Each row comes from the steps of one path. Every step used is in the known rows, and no mark comes twice. Write the path behind each row, first mark first.
In the rows, zero is written as 128.
Known rows:
T Z V W A E: [124 152  94 150 146 111 103 149 148 128 142 113 125 126 147  82 134 125
 123 116 165 126 120  94  42 101 129 125 128 160 148 163 151 146 156 131
 107 110 134 121 140 125 151 131]
T Z: [140 138 143 123 126 126 128 136 136 134 151 117 132 128 125 148 116 133
 128 131 165 110 134  97  49 139 127 117 122 113 108 103 128 121 122 130
 114 110 116 140 140 118 132 130]
D E: [141 114 139 123 124 140 133 129 127 132 122 132 155 127 128 130 116 135
 116 113 162 114 134 133  91 121 121 119 131  92 125  75  91 116 111 128
 144 136 118 125 125 127 139 121]
Z V: [135 117  51 126 126 147 133 118 122 132 131 136 167 133 129 117 129 126
 145 102 140 148 137 108  96 127 132 122 129 126 116 102 121 131 140 125
 128 116 137 123 141 108 131 142]
Z A E G: [130 136 142 113 127 143 125 119 150 118 123 154 196 149 129  66 140 127
 126  86 118 112 115 116  74 116 131 141 128 124 133 138 130 135 157 121
 159 126 127 103 122 110 109 115]
A E V Q P: [123 120 117 118 118 104 126 132 118 121 117 131 111 146 114 123 128 111
 144 100  85  74 142 142 151 115 120 173 125 134 142 116 104 131 126 111
 115 118 140 145 143 137 131 132]
T Z V Q P M: [127 152  83 113 142 142 129 140 125 135 147  89 139 141 131 162 137 124
 170 144 141  91 154  84  44 148 124 172 127 154 114  92 154 125 158 116
 100 115 136 162 159  86 130 140]
G X A W V: [134 128 171 177 125 108 123 114 107 134 135 135 153 138 128 137 120 123
 145 150 127 154 134 145 101 134 121  91 127 160 136 136 149 143 115 167
 151 147 150 114 125 134 116 127]
D X G W A E: [126 152 192 118 148 157 109 115 143 127 120  89  77 127 138 103 133 128
 106 124 110 148 124 155 157 104 126 117 128 106 149 147 158 135 128 118
 121 116 105 118 105 102 155 118]
G X A E: [137 152 155 113  94  92 114 117 108 143 124 131 134 148 111 105 113 116
 131 106 126 114 136 144  43 123 116  92 139 103 132 130 140 125  99 147
 166 136 139 111 118 135 133 116]
T Z V E D X: [130 119  80 104 103 129 105 151 133 102 122 104 143 133 144 135 156 134
 116 154 148 113 132  56 117 114 139 127 142 144 119 122 126 113 138 118
  85  90 123 129 123 106 149 136]
T Z G W V J P M: [144 200 198  96 109 141 150 123 164 149 154 125 119 122 169 124 144 117
 126 166 192 153 141  66 100 149 123 121 105 143 104 162 171 117 147 119
  95 120 124 197 134 101 109 129]
W V J P M: [147 160 158  93 112 133 158 133 134 161 143 148 169 138 147 115 119 134
 120 154 181 138 147  93 122 139 124 120  98 120 106 116 142 108 133 124
 144 121 123 181 150 123 132 134]
V E G X D: [116 117 116 120 118 126 138 132 118 132 111 158 122  97 112 136 129 125
 142 123  98 132 125 141  76 134 131 107 133 107 115 173 129 107 135 116
 161 144 131 132 105 128 120 134]
D E G X A W V Q: [129 127 191 163 130 114 128 134 115 103 122 133 170 135 146 125 149 104
 120  81 113 113 123 166 108 124 119 128 142 177 154 133 115 138 101 148
 160 178 147 120 109 118 103 113]
Z A W: [132 106 127 181 143 142 132 112 139 129 137 142 158 138 121 113 131 142
 153 116 134 125 123 122  92 129 131 138 126 146 137 110 131 141 167 155
 132 137 123 104 134 132 120 123]
Z A X D E V: [116 118 115  97 157 129 125 146 124 110 105 151 107  98 149  75 132 133
 109 165  63 129 119 100 146 123 134 140 114 152 140  79  92 123 160 101
 128 156 125  87 137 127 131 135]
M P: [125 109 140 123 112 133 150 130 129 152 123 114 152 117 112 183 114 138
 150 117 164 125 138 140 111 133 120 101 131  98 109  86 127 123 125 133
 142 123 137 142 141 139 136 134]
T Z G W: [135 149 147 131 114 143 131 114 156 127 145 119 100 119 137 150 137 113
 141 123 142 142 127 106  79 142 127 127 134 122 107 146 144 132 134 123
  89 115 124 147 119 109 106 126]
A W V J S: [141 124 176 128 124 106 155 128 128 151 142 130 162 138 145 162 138 140
 131 127 136 137 132  84 165 114 128 110 126 145 141 139 154 134 127 144
 127 123 139 162 148 136 114 146]
J V E G W: [104 145 103 136 104 131 136 115 138 109 131 142 139 116 113 119 129 131
 155 121 135 101 129 134 132 125 132 132 142 108 124 184 114 123 122 117
 131 144 134 159 108 106 118 127]
D X A W V U: [128 111  94 169 126 100 115 127 113 117 136  94 154 138 146 143 132 134
 116 145 123 143 127 124 211 134 139 111 113 160 140 131 136 138 109 153
 139 115 117 120 125 167 116 116]
V Q P: [128 103 112 127 132 132 144 135 120 140 128 115 146 148  99 177 119 119
 166  74 142  83 149 161 115 133 120 166 129 118 124  89 119 126 131 114
 115 122 125 140 147 137 124 129]
P U: [138 112  72 128 120 152 134 114 122 135 146 138 147 130 109 150 122 139
 149 125 109 113 145 129  99 142 132 129 113  98  99  93 131 115 130 137
 156 113 120 116 133 118 125 132]
G W: [136 121 116 143 119 138 137 104 127 133 138 137 113 125 114 149 118 128
 158 115 139 133 137 147 118 137 126 131 132 104 120 118 124 133 129 126
 116 125 125 142 117 117 125 128]
G W A X D E V Z: [108 128 122  95 173 112 145 155 133 111 106 132  29  76 135 106 129 127
 101 163  84 109 119 141 172 111 126 161 126 170 146 121 111 127 143  97
 102 167 135 121 119 110 149 136]
E D X G W V: [131 124 186 129 136 171 114 120 126 108 121 127 116 141 155 158 142 130
 115 152  95 176 126 126 252 135 136 135 127 117 135 126 134 130 134 115
  94  99 116 122 102  93 123 133]
D X G W V: [133 131 178 120 145 181 114 113 123 118 121  99 107 114 148 154 136 134
 124 142 120 181 135 143 204 136 132 109 117 112 132 130 139 133 119 114
 121 108 112 129 112  96 128 125]
G W V: [135 127 137 140 132 144 133 109 130 128 138 137 140 124 135 144 123 125
 157 132 144 155 141 138 143 132 127 122 120 129 124 129 123 140 131 125
 106 123 140 138 122 113 118 130]
U P: [143 126 116 120 124 131 143 125 133 159 136 161 118 137 124 170 115 146
 148  97 186 104 136 149  90 134 120 113 122  99 106  97 118 122 129 131
 145 110 110 130 144 148 141 131]
D E V: [136 120 103 127 121 136 131 128 126 110 120 144 111 113 143 106 121 128
 104 141 127 111 132 118 142 118 124 133 127 113 125  76  79 120 117 126
 139 140 124 132 127 122 141 130]
E V U P: [135 130  25 128 124 105 147 133 131 137 143 159  81 123 142 152 115 141
 136 118 139  98 134 129 164 140 132 122 105 120 112 119 100 124 146 128
 138 111 109 159 137 169 138 134]
D X A W: [134 108 126 170 104 116 111 115 114 115 130 104 128 139 121 144 129 137
 118 136 128 121 124 138 165 128 129 121 137 132 129 100 140 131  96 155
 146 121 111 104 129 147 128 118]
W V X: [142 102  81  98 137 139 118 142 116 135 128 102 172 124 110 137 130 132
 135 148 147 151 135 123 124 138 132 119 115 131 121 136 112 130 130 117
 110 115 145 145 145 147 133 131]
X G: [130 126 186 117 149 162 139 130 125 145 129 132 120 132 118 150 108 136
 126 106 128 145 125 144 120 140 129 123 126  82 123 116 114 120 116 125
 139 127 110 126 134 121 135 130]
D X A W V: [133 114 144 169 119 120 106 120 114 114 129 108 155 138 141 142 135 132
 115 155 129 146 126 128 175 123 130 114 124 160 134 110 143 140 100 149
 141 117 125  97 134 142 118 122]
J V Z G X A: [114 168  85 101  98 109 139 128 129 129 127 125 109 121 108 114 130 107
 126  98 157 100 140 149  65 139 120 109 156 127 109 145 155 122 114 143
 169 141 148 117 123 119 114 121]
Z A W V J: [128 117 164 152 147 139 143 132 150 134 131 130 185 128 143 114 136 133
 136  94 167 145 128 101 139 117 133 117 114 171 144 124 138 137 153 147
 116 143 133 118 141 127 108 120]
Q P: [132 106 122 144 123 147 142 120 121 149 125 124 162 148 105 167 107 135
 156 128 157 120 148 136 118 133 119 130 123 104 116  91 132 125 139 124
 131 115 122 136 144 135 127 132]
E D X A W: [131 101 141 178  94 103 111 121 113 106 128 137 137 166 129 146 135 130
 107 147 106 117 115 124 213 127 133 144 145 136 130  95 138 131 110 155
 119 111 113 101 121 145 123 126]
X G W A E: [120 160 223 127 161 146 126 117 147 144 127 124  83 135 129 100 114 124
 128 110 120 145 118 160 120 106 123 136 129 110 153 165 142 136 131 124
 113 138 119 123 114 105 145 123]

Write each row's path:
[100 123 124 166  82  79 107 134 116 100 124 132 133 153 119 122 132 138
 114 163 118  83 120 115 201 112 135 141 154 135 139 137 126 121 100 153
 120 126 122 107 120 152 136 124]
J V E D X A W
[128 150 138 114 100  88 113 128 120 117 127 152  98 141 127  86 115 120
 110 135 103 101 123 128 135 113 126 143 131 125 133 122 106 129  89 133
 135 133 134 105 140 143 131 125]
X A E V
[129 141 138  97 138 131 106 121 113 117 113 113  45 112 109 104 129 132
 126 152  71 142 115 137 175 140 131 143 128 106 152 186 102 132 119 109
  95 130 135 167 117 126 148 127]
A E V X G W
[137 142 132 137 106 135 133 118 115 120 132 139 160 138 120 120 123 112
 132 103 134 127 127 152  71 138 123 102 140 117 108 128 146 126 112 139
 183 149 132 120 117 117 107 122]
E G X A
[119 123 177 143 131 117 143 136 140 128 126 134 135 133 125 147 140 118
 113 115 143 131 116 142 142 130 127 153 142 176 131 164 135 141 112 146
 136 143 150 105 140 144  99 119]
X A W V Z G
[140 112  77 113 136 138 117 122 117 128 132 101 137 114 111 145 134 126
 155 154 139 157 137 135 143 143 130 125 122 135 128 153 119 136 132 116
  91 123 146 159 127 134 126 128]
G W V X
[121  89  94 147 156 103 114 135 107 139 121 130 127 105 114 148 130 135
 138 170  94 172 118 120 159 148 138 134 111 155 141 157 120 132 138 128
  91 125 143 135 139 166 120 144]
A W V X D
[125 101 146 141 138 137 151 131 144 128 126 141 151 126 123 147 144 123
 116 114 127 143 121 130 138 132 127 141 131 165 130 166 133 141 140 139
 132 123 152 131 131 134 107 128]
A W V Z G
[143 143 133 117 113 144 130 124 141 136 143 113 128 120 132 135 138 108
 132 124 137 144 137  99   8 144 121  82 132 116  98 139 157 124 141 136
 137 113 132 145 120 113 116 130]
T Z G X
[121 118 102 126 133 116 127 131 122 120 111 166  73  93 150 112 121 128
 105 149  99 126 126 121 159 125 129 143 122 117 126  77  84 110 119 115
 122 143 121 113 127 132 133 141]
X D E V
[126 116  96 123 117 151 147 117 125 150 132 114 152 114 108 193 126 148
 158 132 135 114 149 134 116 142 124 106 116  97  96  79 142 112 137 141
 161 118 133 127 138 126 129 137]
M P U
[111 121 132 130 162 133 144 134 133 123 126 145 124 114 130 110 126 115
 129 137  57 159 105 142 168 124 136 141 117 150 128 159 152 138 157  93
 114 150 126 122 121 111 112 145]
E G W A X D
[123 148 199 143 171 171 139 120 148 142 136 118  77 121 130 134 112 127
 140 116 140 154 123 166 132 120 127 140 128 115 136 138 144 134 139 123
 107 145 109 123 121 101 138 129]
X G W A
[132 138  52  82 110  97  94 132 104 135 117 101 151 145 105  83 133 124
 132 111 141 130 123 115  90 123 131 133 141 135 144 148 119 130 109 123
 115 130 151 114 143 146 141 123]
Z V X A E
[123 121 120 155 138 114 118 141 140 139 133 133 128 132 121  98 117 127
 121 101 147 113 120 152  94 101 125 131 130 118 144 160 134 139 137 133
 140 119 126 117 131 159 147 121]
V W A E
[121 116 136 123 135 134 136 130 130 125 111 166 144 108 142 125 127 129
 103 113 116 133 114 129 138 131 130 139 127 103 121 100  97 108 119 108
 146 145 113 113 114 120 110 131]
X D E G
[132 119 166 134 121 165 118 115 123 107 121 127  93 142 136 160 135 133
 121 133  93 151 124 137 228 140 135 140 141  90 129 113 133 122 130 118
 100 103 100 128  97  99 132 129]
E D X G W
[144 144 113 110 124 141 143 118 130 161 150 155 118 136 130 166 113 155
 149 155 165  98 138 130  64 150 119 124 119  95  93  95 140 116 143 132
 165 114 113 148 146 133 143 134]
U P M
[145 120 128 126 111 157 138 120 122 119 115 140 179 122 134 118 132 125
 114 106 133 128 133 139  62 131 119  88 135  98 117 106 116 118 125 132
 185 145 128 142  95 102 122 120]
D E G X
[130 115 102 174 115  80 119 133 122 125 136 142 134 168 165 173 135 144
 116 139 145 120 119 124 252 134 136 125 118 166 136 122 133 134 128 153
 119  99 106 114 125 181 120 122]
E D X A W V U P
[131 145 170 110 103  91 116 129 120 138 128 136 140 155 112 105 109 121
 121 101 138 103 126 140  90 118 123 126 138 101 134 123 118 124  87 133
 144 128 129  99 136 146 132 114]
X A E
[104 150  75 158 126  93 112 135 141 132 139 135 136 131 123  70 114 126
 123 113 146 100 126 140 103 101 127 122 130 120 146 162 136 139 136 136
 141 119 133 123 132 151 148 128]
J V W A E
[131 145 121 102 103 103 105 118 118 115 122 113 131 140  99 106 135 120
 133 113 120 114 111 151 131 135 129 146 146 119 140 188 122 135  99 116
 120 144 138 145 113 138 117 109]
V X A E G W
[132 120 119 117 114 116 109 135 141 118 121 129 156 166 142  86 137 117
  86 135 108 116 121 115 162  88 128 133 133 123 132 108 153 128 139 126
 115  89 120 102 115 127 150 130]
W A E D X
[121 135 196 161 158 131 119 144 156 122 138 113 155 119 142 128 140 149
 148 165 175 115 125  79  47 116 133 133 120 188 146 161 129 136 161 148
  98 140 135 112 143 129 126 117]
T Z A W V E
[103 127  96  93 160 124 152 148 148 114 114 142  28  85 129 107 145 103
 110 150  48 142 109 139 190 122 134 167 129 181 126 173 145 139 163  91
  98 148 144 124 128 121 123 147]
E V Z G W A X D
[123 120 206  98 182 162 147 160 129 145 131 105 137 140 118 118 108 129
 108 132  95 155 115 146 129 120 129 118 114 123 135 132 136 131 139 110
 139 146 116 118 147 123 150 136]
W A X G
[132 136 139 104  84 116 104 120 123 105 116 120 169 151 130 100 139 121
  91 107 114 110 115 133 145 115 129 118 137 107 124 127 139 123  89 121
 174 113 116 103 118 125 120 112]
D X A E G
[132 112  51 151 128 110 108 124 103 127 129 103 141 135 103 118 137 132
 144 136 129 146 117 119 126 136 133 139 142 165 143 142 126 141 123 147
 109 144 144 123 147 149 129 129]
Z V X A W
[119 124  99  96 147 145 157 144 152 105 126 118  72 105 124  99 145 105
 108 140  81 127 116 140 176 114 127 156 134 180 124 170 142 145 159 103
 111 146 150 142 129 114 129 136]
E V Z G W A X
[109 133  41  94 131  98 110 138 111 136 113 120 117  94 116 109 121 140
 117 150 138 118 133 116 126 140 133 124 128  99 130 105  93 105 119 111
 110 138 127 132 130 147 142 135]
J V X D E
[126 121 182 177 130 108 126 124 120 133 138 141 154 147 132 139 116 128
 135 135 139 143 122 134 143 127 128 130 124 161 139 126 127 144 104 155
 130 142 138 100 143 146 112 127]
X A W V
[124 138 159 135 163 147 141 124 128 138 135 117 110 122 144 156 114 131
 146 115 124 174 131 144 191 149 139 125 107 116 141 167 115 132 134 121
 108 131 117 156 111 125 116 124]
X G W V U
[135 120 128  88 151 158 117 147 114 116 109 102  76 100 123 119 127 140
  91 161 118 132 120 130 166 137 130 134 128 102 139 118  71 114 112 113
 123 149 119 149 128 134 156 124]
D E V X G
[105 151  72  90 116 112 141 130 132 134 103 146  91  84 129 112 135 117
 106 107 126 114 139 131  72 139 122 105 146 109 117 126 130 106 132 123
 157 142 141 122 102 114 123 132]
J V Z G X D E
